Each row was made from one path, in order. Every step used is in the known rows, and no mark comes twice. Write each row's path.
Known rows:
duvu -> lebok -> viri: | -0.84 |  0.30 |  0.23 | -0.38 |  3.46 | -0.54 | -0.26 |  0.05 | -0.86 |  2.54 | -0.20 |  0.78 |  0.43 | -0.17 | -0.66 |  2.97 | -0.61 | -0.61 |  0.98 |  0.29 |
gado -> moma: | -0.30 |  0.72 |  0.52 | -0.92 |  1.26 |  0.29 |  0.59 |  1.16 | -0.73 | -0.82 |  0.49 |  0.78 |  0.67 | -0.79 |  0.11 | -0.12 | -0.63 | -0.19 |  1.16 |  0.16 |
bana -> pago -> neza -> viri: |  1.19 |  0.70 |  0.28 |  0.38 |  1.93 |  0.55 | -0.01 |  0.47 | -0.13 |  1.86 |  0.87 | -0.72 |  0.69 | -2.21 |  0.79 |  0.87 | -0.43 | -0.19 |  1.45 |  0.84 |
neza -> viri -> lebok -> duvu: | -0.67 |  0.18 |  1.55 |  0.18 |  4.13 |  0.22 |  0.59 | -0.12 |  0.59 |  0.50 |  0.10 |  0.28 |  0.19 | -0.10 |  0.44 |  1.88 | -0.18 | -0.24 |  1.24 |  1.08 |
pago -> bana -> gado: | -0.34 |  0.41 | -1.22 | -0.03 |  1.39 |  0.17 | -0.09 |  1.13 |  0.05 |  0.51 |  2.01 | -0.58 |  0.81 | -1.36 |  0.61 | -0.63 | -0.54 | -0.21 |  1.11 |  0.45 |
bana -> pago -> neza -> viri -> lebok -> gado -> moma: | -0.24 |  1.40 |  1.63 | -0.04 |  3.07 | -0.01 |  0.47 |  1.92 | -0.02 |  0.58 |  0.99 |  0.18 |  0.64 | -1.82 |  0.46 | -0.42 | -0.52 | -0.14 |  1.21 |  1.12 |
bana -> pago -> neza -> viri -> lebok -> duvu: | -0.22 |  0.88 |  1.06 | -0.02 |  2.94 |  0.14 | -0.06 |  0.50 |  0.32 |  1.12 |  1.30 | -0.54 |  0.50 | -1.23 |  1.00 |  1.00 | -0.27 | -0.16 |  1.36 |  1.29 |
gado -> moma -> viri: | -0.77 |  1.20 |  0.16 | -0.80 |  2.42 |  0.03 |  0.36 |  1.57 | -0.83 | -1.24 |  0.98 |  0.91 |  0.61 | -0.61 | -0.03 | -2.42 | -0.63 | -0.58 |  1.11 |  0.50 |
pago -> bana -> gado -> lebok -> viri -> neza: | -1.65 |  0.83 | -1.34 |  0.26 | -0.83 | -0.02 | -0.24 |  2.92 | -0.37 |  0.60 |  2.35 |  0.55 |  0.57 | -1.96 | -0.06 | -0.08 | -0.44 | -0.55 |  1.50 |  0.13 |
viri -> lebok -> gado -> bana -> pago -> neza: | -1.35 |  1.47 |  0.56 | -0.32 |  4.69 | -0.23 | -0.18 |  1.47 |  0.06 |  1.90 |  1.09 |  0.29 |  0.48 | -1.42 |  0.17 |  0.23 | -0.64 | -0.43 |  1.19 |  1.10 |
duvu -> lebok -> gado -> moma -> viri: | -1.57 |  0.84 |  1.89 | -0.59 |  2.23 | -0.35 |  0.22 |  0.67 | -0.87 |  0.00 | -0.38 |  1.80 |  0.07 | -0.62 | -0.86 |  0.02 | -0.86 | -0.50 |  0.75 |  0.67 |
bana -> pago -> neza: |  0.33 |  1.10 | -0.53 | -0.22 |  0.38 |  0.33 | -0.34 |  0.92 | -0.49 |  1.33 |  1.20 | -0.68 |  0.72 | -1.81 |  0.75 |  0.09 | -0.53 | -0.35 |  1.33 |  0.63 |
duvu -> lebok: |  0.13 |  0.01 |  0.70 | -0.36 |  2.31 | -0.05 |  0.01 | -0.39 | -0.52 |  1.67 | -0.45 |  0.73 |  0.28 | -0.70 | -0.20 |  3.07 | -0.68 | -0.30 |  0.84 |  0.28 |
moma -> viri: | -0.57 |  0.98 | -0.71 | -0.01 |  2.18 |  0.20 | -0.03 |  0.84 | -0.48 |  0.13 |  0.55 |  0.27 |  0.40 | -0.56 | -0.04 | -1.90 | -0.47 | -0.92 |  1.24 |  0.65 |
bana -> pago -> neza -> viri -> lebok: |  0.87 |  0.99 |  0.30 |  0.27 |  3.78 |  0.08 |  0.11 |  1.36 |  0.22 |  1.80 |  1.23 | -0.63 |  0.80 | -1.72 |  0.90 |  0.66 | -0.37 | -0.24 |  1.25 |  1.04 |
neza -> viri: |  0.95 | -0.05 |  0.76 |  0.66 |  2.78 |  0.74 |  0.62 | -0.27 |  0.06 |  1.23 | -0.38 |  0.08 |  0.40 | -1.28 |  0.17 |  1.67 | -0.37 | -0.30 |  1.39 |  0.52 |
pago -> neza: | -0.10 |  1.04 | -0.28 | -0.60 |  1.88 |  0.59 | -0.23 |  0.16 | -0.40 |  0.87 |  0.72 | -0.21 |  0.52 | -1.00 |  0.27 |  1.42 | -0.64 | -0.18 |  1.32 |  0.76 |
bana -> gado -> lebok -> duvu: | -1.37 |  0.72 |  0.03 | -0.77 | -5.81 |  0.36 |  0.40 |  0.42 | -0.15 | -0.53 |  1.98 |  1.25 |  0.20 | -1.71 | -0.10 |  0.76 | -0.08 | -0.52 |  1.15 |  0.33 |
gado -> bana -> pago -> neza -> viri -> lebok -> duvu: | -0.40 |  0.73 |  1.12 | -0.40 |  6.53 |  0.10 | -0.34 | -0.21 |  0.36 |  2.28 |  1.68 | -0.13 |  0.51 | -1.76 |  0.88 |  1.85 | -0.45 |  0.00 |  1.45 |  1.32 |
lebok -> gado -> moma -> viri -> neza: | -2.08 |  1.16 |  1.02 |  0.10 | -1.05 |  0.58 |  0.40 |  2.89 | -0.87 | -1.33 | -0.66 |  1.39 |  0.10 | -0.97 | -0.60 | -1.92 | -0.81 | -0.75 |  1.43 |  0.62 |

Write each row's path:
|  0.73 |  0.83 |  0.49 | -0.09 |  7.37 |  0.04 | -0.16 |  0.65 |  0.28 |  2.87 |  1.62 | -0.22 |  0.81 | -2.28 |  0.76 |  1.50 | -0.58 | -0.08 |  1.33 |  1.05 |  gado -> bana -> pago -> neza -> viri -> lebok
| -1.30 |  0.51 | -0.81 |  0.40 | -0.10 |  0.45 | -0.16 |  2.52 | -0.89 |  1.46 | -0.65 |  0.29 |  0.48 | -0.57 | -0.41 |  1.59 | -0.57 | -0.87 |  1.70 |  0.18 |  lebok -> viri -> neza
| -1.96 |  1.35 |  1.00 | -0.37 |  0.80 |  0.14 |  0.46 |  1.48 | -0.78 | -1.22 |  0.06 |  1.30 |  0.20 | -0.70 | -0.60 | -2.72 | -0.67 | -0.73 |  1.20 |  0.70 |  lebok -> gado -> moma -> viri
| -0.75 |  0.76 | -0.74 |  0.53 |  0.00 |  0.75 | -0.13 |  2.51 | -0.61 |  0.03 | -0.34 |  0.42 |  0.26 | -0.92 | -0.07 | -0.87 | -0.65 | -0.93 |  1.49 |  0.58 |  moma -> viri -> neza
| -0.04 |  1.17 |  1.02 |  0.54 |  2.75 |  0.15 |  0.20 |  1.41 |  0.23 |  1.63 |  0.64 | -0.28 |  0.50 | -1.76 |  0.49 |  0.30 | -0.41 | -0.36 |  1.29 |  1.20 |  bana -> pago -> neza -> viri -> lebok -> gado
|  0.47 |  0.93 |  0.73 | -0.04 |  5.73 |  0.32 |  0.26 |  0.59 |  0.42 |  1.36 |  0.77 | -0.15 |  0.57 | -0.93 |  0.45 |  2.14 | -0.47 | -0.05 |  1.21 |  1.23 |  pago -> neza -> viri -> lebok
| -1.38 |  0.54 |  0.75 | -0.04 |  2.65 |  0.51 |  0.05 | -0.26 | -0.36 |  1.57 | -0.35 |  0.89 |  0.11 | -1.41 | -0.53 |  0.87 | -0.72 | -0.48 |  1.40 |  0.56 |  lebok -> gado -> bana
| -1.66 |  0.99 | -0.52 |  0.16 | -1.68 |  0.23 |  0.07 |  2.39 | -0.86 |  0.78 |  0.54 |  1.51 |  0.19 | -1.53 | -0.69 |  1.25 | -0.33 | -0.90 |  1.74 | -0.14 |  gado -> lebok -> viri -> neza
| -0.68 |  0.19 |  1.46 | -0.08 |  2.82 | -0.20 | -0.28 | -0.34 | -0.56 |  2.84 | -0.38 |  1.00 |  0.13 | -1.87 | -0.43 |  2.25 | -0.82 | -0.39 |  0.98 |  0.47 |  duvu -> lebok -> gado -> bana -> pago
| -0.47 |  1.12 |  1.39 |  0.22 |  4.74 |  0.37 |  0.37 |  0.66 |  0.41 |  1.23 |  0.20 |  0.18 |  0.30 | -0.96 |  0.02 |  1.69 | -0.51 | -0.19 |  1.27 |  1.37 |  pago -> neza -> viri -> lebok -> gado
| -0.51 |  0.43 |  1.67 |  0.55 |  6.64 |  0.19 |  0.66 |  0.31 |  0.55 |  1.90 | -0.24 |  0.79 |  0.24 | -1.19 | -0.22 |  1.59 | -0.48 | -0.37 |  1.28 |  1.02 |  neza -> viri -> lebok -> gado -> bana
| -0.13 |  0.47 |  1.49 |  0.80 |  5.52 |  0.02 |  0.52 |  0.88 |  0.48 |  2.30 |  0.14 |  0.40 |  0.39 | -1.76 |  0.14 |  0.56 | -0.40 | -0.45 |  1.31 |  0.95 |  neza -> viri -> lebok -> gado -> bana -> pago
| -0.97 |  0.66 |  0.54 |  0.21 |  1.46 |  0.30 | -0.09 |  0.36 | -0.44 |  1.92 |  0.10 |  0.45 |  0.29 | -2.09 | -0.15 | -0.20 | -0.64 | -0.57 |  1.43 |  0.49 |  lebok -> gado -> bana -> pago
| -1.16 |  0.93 | -1.09 | -0.05 | -5.48 |  0.28 |  0.30 |  3.20 | -0.65 |  0.78 |  1.37 |  1.35 |  0.55 | -2.09 | -0.65 |  1.05 | -0.27 | -0.92 |  1.40 | -0.04 |  bana -> gado -> lebok -> viri -> neza
| -1.65 |  1.04 |  0.57 |  0.02 |  2.02 | -0.08 |  0.51 |  1.50 |  0.12 |  0.41 | -0.20 |  0.67 |  0.24 | -0.10 | -0.24 | -0.12 | -0.44 | -0.71 |  1.05 |  0.76 |  viri -> lebok -> gado
| -1.01 |  0.21 |  1.55 | -0.04 |  0.95 |  0.02 |  0.11 | -0.32 | -0.53 |  1.53 | -1.14 |  1.14 | -0.05 | -0.72 | -0.72 |  2.48 | -0.73 | -0.44 |  0.86 |  0.46 |  duvu -> lebok -> gado
| -2.23 |  1.39 |  0.86 | -1.24 |  3.55 | -0.45 |  0.34 |  1.65 | -0.34 | -1.93 |  1.41 |  1.08 |  0.42 |  0.43 |  0.23 | -2.28 | -0.44 | -0.54 |  1.01 |  0.98 |  gado -> moma -> viri -> lebok -> duvu
| -0.49 |  0.97 |  1.53 |  0.01 |  7.40 |  0.34 |  0.15 |  0.12 |  0.46 |  2.20 |  0.51 |  0.42 |  0.31 | -1.45 | -0.05 |  2.38 | -0.64 | -0.05 |  1.33 |  1.44 |  pago -> neza -> viri -> lebok -> gado -> bana
| -0.72 |  1.41 | -0.48 | -1.02 |  0.15 | -0.34 |  0.70 |  3.31 | -0.23 | -1.01 |  2.15 |  0.86 |  1.04 | -0.72 |  0.06 | -2.50 | -0.48 | -0.67 |  0.69 |  0.75 |  bana -> gado -> moma -> viri -> lebok
| -0.98 |  0.06 |  0.28 |  0.13 |  1.45 | -0.06 | -0.34 |  1.58 | -0.96 |  2.46 | -1.03 |  0.90 |  0.31 | -0.51 | -0.68 |  3.80 | -0.77 | -0.65 |  1.22 |  0.21 |  duvu -> lebok -> viri -> neza
| -1.53 |  1.04 | -1.40 | -0.24 |  0.92 | -0.43 | -0.19 |  1.53 | -0.26 |  0.69 |  3.08 |  0.41 |  0.70 | -1.71 | -0.05 | -0.82 | -0.29 | -0.54 |  1.29 |  0.18 |  pago -> bana -> gado -> lebok -> viri
| -1.22 |  1.28 | -0.77 | -0.70 |  4.65 | -0.65 |  0.16 |  3.01 |  0.06 | -1.04 |  3.15 |  0.16 |  1.03 | -0.69 |  0.59 | -3.31 | -0.59 | -0.34 |  0.82 |  0.86 |  pago -> bana -> gado -> moma -> viri -> lebok
| -1.30 |  1.01 |  0.50 |  0.03 |  3.96 | -0.29 |  0.15 |  1.55 |  0.09 |  1.75 |  0.59 |  0.52 |  0.44 | -1.21 |  0.09 | -0.43 | -0.53 | -0.66 |  1.17 |  0.75 |  viri -> lebok -> gado -> bana -> pago
| -1.99 |  1.54 |  0.06 |  0.14 |  3.25 | -0.33 |  0.23 |  1.94 | -0.04 | -0.06 |  0.34 |  0.79 |  0.21 |  0.06 | -0.35 | -2.58 | -0.44 | -1.13 |  1.04 |  1.07 |  moma -> viri -> lebok -> gado
| -1.85 |  1.25 |  1.22 | -0.59 |  2.38 | -0.25 |  0.81 |  2.18 | -0.17 | -0.81 |  0.15 |  1.20 |  0.41 | -0.10 | -0.22 | -0.84 | -0.57 | -0.45 |  0.96 |  0.65 |  viri -> lebok -> gado -> moma
| -1.65 |  0.93 |  0.72 | -0.21 |  5.04 | -0.13 |  0.24 |  0.97 |  0.15 |  1.42 |  0.18 |  0.89 |  0.28 | -0.67 | -0.26 |  0.57 | -0.60 | -0.55 |  1.14 |  0.82 |  viri -> lebok -> gado -> bana
| -0.26 |  0.77 |  1.37 |  0.42 |  3.68 |  0.58 | -0.12 | -0.14 | -0.12 |  2.57 |  0.29 |  0.18 |  0.30 | -2.62 | -0.01 |  1.08 | -0.65 | -0.23 |  1.57 |  1.04 |  lebok -> gado -> bana -> pago -> neza -> viri
